What can hang from each mark
Q_807: Q_99 Q_541
Q_193: Q_541
Q_369: Q_428 Q_541 Q_847
Q_475: Q_428 Q_541
Q_99: Q_807
Q_541: Q_193 Q_369 Q_807
Q_428: Q_369 Q_475
Q_847: Q_369 Q_475

Every row comes from one small tree of marks. Brackets hold a mark, then the marks that hang from it, in the order of their numbers. Every link used is in the known rows. Which tree was each row made from?
Known rows
{Q_807 Q_99 {Q_541 Q_193 Q_369}}: [ -7 -59 -11 -25  20  14  52 -89 -25  40 -12 -44  11   0  20  69   6   4
  23  26 -41   0  -1   6  30 -14]
{Q_428 Q_369 {Q_475 Q_541}}: [ -5  10 -30 -79   2  19  -1 -13  -4   1 -30 -41  22   6 -29  75 -13  22
  27  10  -7 -14 -25  51   8   5]
{Q_847 {Q_369 Q_428 {Q_541 Q_193 Q_807}}}: [ 10  58 -27 -45  -8   2   0  21 -24  14 -14 -11 -10  15 -10 -29 -17  11
  32  -6 -24   4  17 -20  24 -31]
{Q_541 {Q_369 {Q_847 Q_475}} {Q_807 Q_99}}: [ 40 -53 -16 -19  63  33  28  -5 -15 -14 -22 -27  13 -24  11   5  -5  11
  20  22 -61  -1   5  37   4 -11]
{Q_847 Q_369 {Q_475 Q_428 {Q_541 Q_193 {Q_807 Q_99}}}}: [ 38 -26  13 -89  32  12  -1  21 -53  12 -24 -28  13 -24 -98  -9 -10   4
  13  -6 -16  43  18 -15  20 -24]
{Q_99 {Q_807 {Q_541 Q_193 {Q_369 Q_847}}}}: [ -20  -79  -27    3   48    2   56 -116   -9   26   -7  -35    5   19
   49   -6   15   -3   41   -9  -31   -6   24   29   15  -10]
{Q_541 Q_369 {Q_807 Q_99}}: [ 23 -41 -21   9  30  30  21  19 -10  -1 -24 -46   9  18   9  60   7  28
  -4  31 -52   5 -29  18  -3 -11]
{Q_99 {Q_807 Q_541}}: [ -7 -83   9 -15  45  23  36  -2   6  33 -26 -22   0  68  46  37 -15   9
  -7 -25 -13 -33 -31  29  42 -10]
{Q_428 {Q_369 Q_541} Q_475}: [-12  31 -43 -72  -8   9  12 -34   2  18 -33 -26  16   6  42  64 -12  12
  25  12 -16 -28 -31  48  30  -1]
{Q_193 {Q_541 Q_369 Q_807}}: [ -2 -15 -23  -6  20  48  10  17   0  -1 -33 -49   0  39  11  24  -8  26
  20  16 -46  13   0  19 -21  -6]
{Q_807 Q_99}: [ 18 -35  -3 -24  33  42  38  56  -4   6 -23 -43  10  13  11  75 -14  25
  -9  13 -35 -25 -41  39  27  -7]
{Q_99 {Q_807 {Q_541 Q_193 {Q_369 Q_428 Q_847}}}}: [ -24  -36  -43   -6   38  -11   50 -108    4   23    7  -23   -4    9
   17  -21    5  -22   42  -18  -23   -6   23   26   15  -11]
{Q_541 Q_807}: [ 20  -6 -13  -4  26  31   8  87 -17 -12 -24 -30   2  74  40  29 -16  39
   5   8 -43 -17 -27  25   6 -13]
{Q_475 {Q_541 Q_193 {Q_369 Q_847}}}: [-27   1 -28 -21  15  15  32 -53 -17 -19 -10 -64   9  -7 -31   6  15  10
  63  23 -29  19  26  27 -15  -8]
{Q_541 Q_193 {Q_369 {Q_428 Q_475} Q_847} {Q_807 Q_99}}: [ 21   5 -78 -23  17  -4  18 -54 -20   0  12 -36  16 -63   5  10  14   0
  54  29 -71  11   6  34 -34  -7]
{Q_369 Q_541 Q_847}: [-16  24 -20 -37   9  28  24  32   3  -4 -25 -34  -3  25  54  11  -5  14
  25  -3 -31 -21 -17  50  27 -11]
{Q_807 Q_99 {Q_541 Q_193 {Q_369 {Q_428 Q_475}}}}: [ -11  -13  -47  -49    4   -5   37 -104  -14   42    4  -31   15  -44
   10   69   -4  -24   43   24  -38    3   -9   18   13  -10]
{Q_193 Q_541}: [ -5 -13  -6 -38  21  59  30  53   5   4 -32 -49   3  33  16  37 -30  23
   9   0 -28 -18 -14  41   7  -2]
{Q_847 Q_475}: [ 12 -11  17 -38  52  39  38  53  -9 -16 -22 -20  13  42  21  27 -46   7
  14  -6 -14 -32 -14  35  38 -12]
{Q_541 Q_193 {Q_369 Q_847} {Q_807 Q_99}}: [ 26 -37 -43   4  37  15  33 -33 -29  -1  -4 -50  13 -17  18   9  23  28
  35  35 -77  13  18  23 -22 -11]
{Q_369 {Q_541 Q_193} {Q_847 {Q_475 Q_428}}}: [-24  62 -20 -70  13  -1  33  -4 -29   1 -11 -18   6   7  17 -32  -6 -19
  48 -18 -21  10  17  33  26 -15]
{Q_99 Q_807}: [ -2 -51  -1   5  47  27  35  41  13   5 -21 -36   6  51  25  29 -14  17
  -3 -18 -11 -34 -32  37  14  -8]
{Q_369 Q_428 {Q_541 Q_193 {Q_807 Q_99}} {Q_847 Q_475}}: [ 29  20 -25 -59   5  -1  25  32 -29   8   2  -6   1 -20 -17 -32  -8  -4
  37   3 -55   0   8   5   9 -20]
{Q_99 {Q_807 {Q_541 {Q_369 {Q_847 {Q_475 Q_428}}}}}}: [-20 -63 -10 -33  69   5  41 -82   2  18 -23 -12   5  20  27 -14  -3 -35
  17 -37  -6   9   8  48  38  -8]
{Q_475 Q_428 {Q_541 {Q_807 Q_99}}}: [  9  -9  -9 -48   3  21 -12 104 -21   3 -28 -42   3  40 -62  53  15  20
 -14   9 -28  34 -47  18  -8  -8]

Which tree is each row?
[ 17  -3 -59 -73   7  -2 -12 -33 -35  -5  -8 -40  22  -3 -21   6   8  34
  59  26 -49   3  15  38 -31   2]
{Q_428 {Q_369 Q_847} {Q_475 {Q_541 Q_193 Q_807}}}
[ 28  19 -24 -54  -6   6  10  12 -27  28 -13 -17  -5 -25 -35  -5  -6  12
  18   3 -37   7   4 -22  22 -29]
{Q_847 {Q_369 Q_428 {Q_541 Q_193 {Q_807 Q_99}}}}
[ -6  28 -42 -59  10  19  20 -14   4  -2 -31 -27   4  25  25  23  -2  20
  15   1 -30 -28  -8  58  35  -3]
{Q_428 {Q_369 Q_541 Q_847}}
[ -31   22  -49  -40   -1   -8   32 -107  -15   28    2  -26   10   -4
   32   47  -16  -24   61    9  -26   -2    1   19   14  -12]
{Q_807 {Q_541 Q_193 {Q_369 {Q_428 Q_475}}}}
[ -14   49  -13 -101   14    0   18  -13  -34   -2  -18  -26   18   30
  -76   17  -15   -4   25   -8    7   17   12   18   15   -4]
{Q_847 {Q_475 {Q_428 Q_369} {Q_541 Q_193}}}
[  1  24 -35 -21  42   0  22 -29 -39 -23  -4 -25  12  12  12 -43   3  -7
  49   0 -46  30  36  23 -12 -14]
{Q_541 Q_193 {Q_369 {Q_847 {Q_475 Q_428}}} Q_807}
[  1  33 -52 -69   4  -4 -11  10 -41 -15 -15 -38   9  42 -54 -14  21  22
  29   5 -35  29  19  30 -26  -2]
{Q_475 {Q_428 {Q_369 Q_847}} {Q_541 Q_193 Q_807}}
[  4 -68 -19 -30  48  31  44 -63  -4  16 -22 -38   8 -16  37  59   5   0
  14  16 -51  -7  -8  49  37  -8]
{Q_807 Q_99 {Q_541 {Q_369 Q_847}}}
[ 21 -22 -52 -28  20  40  17  19   9   0 -14 -42  -4 -29 -33   5   2  10
  13  14 -65  15   3  38 -29  -1]
{Q_193 {Q_541 {Q_369 Q_428 Q_847} {Q_807 Q_99}}}
[ 10  37 -34 -37 -25  -1  17  53 -20  25  -3 -25  -5  16 -11  19   6  16
  18  12 -48   6 -26 -12   1 -20]
{Q_369 Q_428 {Q_541 Q_193 {Q_807 Q_99}}}
[  49  -15    7  -85   28   13    1   27  -38    7  -12  -18    6  -39
 -112  -26  -28    3   25   -1  -17   17   23  -25   17  -26]
{Q_847 {Q_369 Q_428} {Q_475 {Q_541 Q_193 {Q_807 Q_99}}}}
[ 18 -40   4 -36  19  15  22 -10 -37   0 -13 -44  16 -12 -77  19   7  14
  36  29 -34  31  13 -17 -12 -17]
{Q_847 {Q_475 {Q_541 Q_193 Q_369 {Q_807 Q_99}}}}
[ -6  32 -40 -15   4  39   8  37   9  -6 -19 -38  -7  36 -24  14 -17   6
  17   8 -38  13  -2  16 -25  -7]
{Q_193 {Q_541 {Q_369 Q_428} Q_807}}
[  2  19  11 -62  15  18 -14 105 -25 -20 -32 -21   4  60 -50   7 -15   8
   9 -15  -7  29 -19  14   5 -13]
{Q_847 {Q_475 Q_428 {Q_541 Q_807}}}
[ -7  29 -18 -17 -17   7  15  41 -30  14 -18 -31  -1  64  38   1   3  30
  34  11 -43   0  -7  -8   0 -23]
{Q_369 {Q_541 Q_193 Q_807}}
[ 14  -9 -57 -38   1  31   6  -4   8  20 -17 -42   7 -46 -18  47  -9  -1
  19  24 -55  15 -23  29 -35   1]
{Q_193 {Q_541 {Q_369 {Q_428 Q_475}} {Q_807 Q_99}}}
[ 17   8 -37 -61 -19  -2  -5  47 -27  14   1 -37  12 -21 -66  38   2  14
  37  24 -42  18 -24   1 -29 -10]
{Q_369 {Q_428 {Q_475 {Q_541 Q_193 {Q_807 Q_99}}}}}
[ 20 -32 -31 -51  43  40  19   4 -11  -1 -29 -34   8 -24 -32 -11   1  -8
  13   2 -56  37  12  43 -13  -1]
{Q_193 {Q_541 {Q_369 {Q_847 {Q_475 Q_428}}} {Q_807 Q_99}}}
[  7 -12 -14 -43   1  19 -21  61 -17 -10 -27 -41  12  36   1  39  -6  32
  32  16 -31   3 -37  26 -19  -8]
{Q_428 {Q_475 {Q_541 Q_807}}}
[ 21 -16 -10 -74  24   6   7  42 -48  -2  -8 -31  14 -10 -70 -20  12   5
  27   4 -43  40  12  17 -15 -11]
{Q_369 {Q_847 {Q_475 Q_428 {Q_541 Q_193 {Q_807 Q_99}}}}}
[  7  42  -1 -70  16  -1   0   4 -46  13 -29  -5   2  16  -5 -46 -15   1
  33 -20 -15  25  26 -17  39 -33]
{Q_847 {Q_369 {Q_541 Q_193 Q_807}} {Q_475 Q_428}}
[ 34 -14 -32 -78   2   6 -16   2 -32  19  -9 -34  13 -63 -80  13  -9   9
  37  14 -30  20   3  -6  -7 -18]
{Q_847 {Q_369 {Q_428 {Q_475 {Q_541 Q_193 {Q_807 Q_99}}}}}}
[ 25 -61 -37 -18  33  50  22   0  -1   4 -30 -56   4 -25   0  17  10  25
  11  23 -74  13   5  43 -29   0]
{Q_193 {Q_541 {Q_369 Q_847} {Q_807 Q_99}}}
[ 20  23 -44 -36  -5  16   4  76  -1   4 -14 -15 -10   3   0   5   6  11
   5   5 -56  -6 -30  29   9 -14]
{Q_369 Q_428 {Q_541 {Q_807 Q_99}} Q_847}
[ 40 -19 -24 -79  10  21 -23  38 -11  11 -25 -27   9 -57 -79  31 -17   9
  16   5 -23  10 -24  13   5 -14]
{Q_847 {Q_369 {Q_428 {Q_475 {Q_541 {Q_807 Q_99}}}}}}
[ -6 -65  -3 -25  29  30  43 -52  -4  29 -30 -41   6   9  29  92  -1   2
  -1  20 -35  -6 -27  27  45 -11]
{Q_807 Q_99 {Q_541 Q_369}}
[-20  39  -3 -52  12  21  23  15   7 -22 -18 -30   3   6 -82  22 -30 -18
  36  -8  12  10  -5  15  18 -12]
{Q_847 {Q_475 {Q_541 {Q_369 Q_428}}}}
[ -3  66 -66 -46 -22 -15  -3  12 -19   5   5 -18   2  -8  41 -26   3   2
  70   6 -54   2  -2  25 -21 -15]
{Q_369 {Q_428 Q_475} {Q_541 Q_193 Q_807} Q_847}
[ -2  55 -25 -55   8  -6  11  30 -39  -1 -11 -11   2  29  24 -54   2  -2
  48 -13 -40  22  18  16   8 -21]
{Q_369 {Q_541 Q_193 Q_807} {Q_847 {Q_475 Q_428}}}
